Each row comes from the steps of one walk. Every step used is in the known rows, and no mark comes twice. Write the walk behind each row, first mark first.
Known rows:
T/L/J/Z: [-26  -4   4  22   8  17 -11  65 -32  39 -11  14  15  -2  15   6 -50  -2
  -7 -17  26 -32  20]
A/Z/T/L/J/K: [-14  -3  15  16 -14 -19  -3  43 -40  37   6  21  36  35  12   3 -80   5
 -25   0  27 -41  12]
A/L/J/Z/T: [-21 -12  20  36  -8   6  15  51 -11  54  -8  19  15  42   0  12 -77  -9
 -25  -5   9 -29  -3]
A/Z/T/L/J: [-23   4   9  23  -9 -34   1  35 -30  44  -3  26  26  44  11  -8 -57  -7
 -28  18  11 -38  30]
Z/A/L/J/K/T: [-15 -12  43  24   4  32  -7  45 -22  20 -24  11  12  23 -21  31 -50   2
  17  -9 -13 -27 -15]
T/K: [ 11   7  22  -5 -12   2 -22  16  24   5   1  17 -33  -7  -7  28 -10   5
  16 -22  -8  12   3]
A/Z: [-13  -2  14  -1   1 -19  -8  10  15  16 -10  28  -5   1  16  22 -29  13
  -7  -5 -17  10   7]
J/Z/T: [-27  -1  26  14  -4   1   4  35  16  23  -6   8  15  12  -2   7 -59   2
  -2  -8   2 -15   1]
J/K/T/L: [  1   7  21   7  -9  16 -14  19 -19 -10 -22   6   8   9  -5   5 -49  17
  29   0  20 -19 -11]
T/L/J/K/A: [ -4 -12   9   5 -13  -2 -37  57 -25  24   0  22   3  -2   9   0 -47  19
   1 -26  31 -19  21]
Z/T/K/A: [  3   4  33  -9 -37 -23 -42  24  46  18  10  25 -30  21 -18  -1 -29  19
   7  -7  -7  -6  11]
T/K/A: [  7  -2  25 -15 -25 -11 -50  24  41  15   3  29 -49 -11 -10  15  -8  29
  12 -27 -13  10   9]
K/T/L/J/Z: [-28  11  18  17   3  21 -18  54 -33  33 -27  17  20  12   2  -1 -60   1
   9  -2  20 -45   4]
L/T/K/A/Z: [ 10   6  11 -16 -35 -32 -45  38  37  40  22  43 -42 -10  -2 -15 -10  35
  -7 -14 -12  -4  20]
K/A/Z/T/L/J: [-24   1  14  13 -22 -45 -27  41 -13  53   4  40  12  43  12 -23 -54  15
 -31  19   7 -39  38]
L/J/Z/T/K: [-13   6  29   6 -15  12 -23  61   5  45  12  17   1  11 -14  22 -61  -6
  -8 -25  10 -37   3]
J/L/T/K/A: [ 18  18   2   3 -36 -23 -32  54  25  40  15  22 -57  -9 -15 -28   3  23
   1 -12  -1  -5  22]
Z/T: [-13   4  24  15 -10 -22   3  15  18   4  -8   6   6  25  -4   1 -41  -9
   3   4   3  -1  12]
K/A/L/T: [  4 -15   6  15 -27 -22  -7  37  27  28  -2  29 -32  15  -3 -28 -14  17
  -2  -4   0   9  20]
Z/T/L: [-12   4  13  22 -11 -21   8  18  -7   8  -6   6  11  38  -1 -18 -38  -7
   0  20  15 -17  22]
K/T/L/J: [-16  14  16  20  -4   1 -19  32 -32  16 -28  18  13  19  -3  -4 -39  -4
  16   9  19 -31  20]

Which walk is each row?
[ 11   6  13 -14 -35 -20 -45  45  40  22  16  26 -44 -22 -13 -19   0  20
  13 -23   1   4  25]
L/T/K/A
[-43 -10  31  10  20  26 -13  52  12  18 -10   7   3 -22  -3  23 -26  10
  14 -19 -28  -7   2]
J/Z/A
[-26 -18  20  29   8  21  16  66   8  37  -3  12  -6   1 -11  -4 -23   3
   3  -5 -21 -15   6]
J/Z/A/L/T
[ -8   3  28   3  -5  18 -20  39 -23   9 -16  11  21  -1  -7  26 -61   3
  21 -25  21 -18 -10]
L/J/K/T
[-16   1  33  -2 -26   0 -52  66  20  56  15  31 -11   9 -15   8 -60  14
  -9 -27   4 -39   8]
L/J/Z/T/K/A
[-27   2  16  22  -4  -2   5  40  -8  24  -8   6  14  27   3 -12 -58   5
  -4   9  14 -34   7]
J/Z/T/L
[-20 -15  27  26   8   9   9  20  11  12 -21  11 -16  16 -10  21  -9   3
   7   2 -36  10   4]
Z/A/L
[ -6   5  31   1 -16   9 -20  37  26  28   6  13 -13  10 -15  17 -52   6
   2 -18  -1 -21 -10]
J/Z/T/K
[-18 -11  31  -5 -23 -26 -32  44  -1  44  12  33  17  20   7   9 -78  23
 -25 -19  10 -26   9]
L/J/K/A/Z/T
[  2  -2  22 -23 -26 -24 -52  17  42  31   4  45 -45  -5   1  19 -18  41
  -7 -21 -26   3   5]
T/K/A/Z
[ -8  -2  15  21  -9  -5  -2  50 -37  22   3   4  35  30  -1   0 -69  -9
  -5  -7  41 -36  17]
Z/T/L/J/K
[-20  -4  17   7 -24 -47 -25  19  12  33   0  37  -2  41   7 -28 -43  28
 -25  27  -6 -26  27]
K/A/Z/T/L
[-14 -10  19  31   3  -1  17  44  10  22  -7   9 -10   9 -14 -10  -2  -7
  11  10 -22   0  21]
Z/A/L/T
[ 15  -7  30  10 -41 -23 -26  17  44  30   3  31 -45  47 -22  -2 -32  20
  -7   2 -14  -5  -5]
Z/T/K/A/L
[-21   3  24   9 -11 -36   4  11  15  20  -4  23  10  31   5   6 -47   5
 -17  13 -12  -7   9]
A/Z/T
[-26  -3  17  11   6  19 -13  57 -13  36  -9  15  12 -17   7  24 -52  -2
  -2 -33  10 -14  13]
L/J/Z
[-10  12  16  16  -6  -2 -11  11  -9  -3 -30  15   0  21  -4  -8 -25   9
  26  18   7 -16   7]
K/T/L
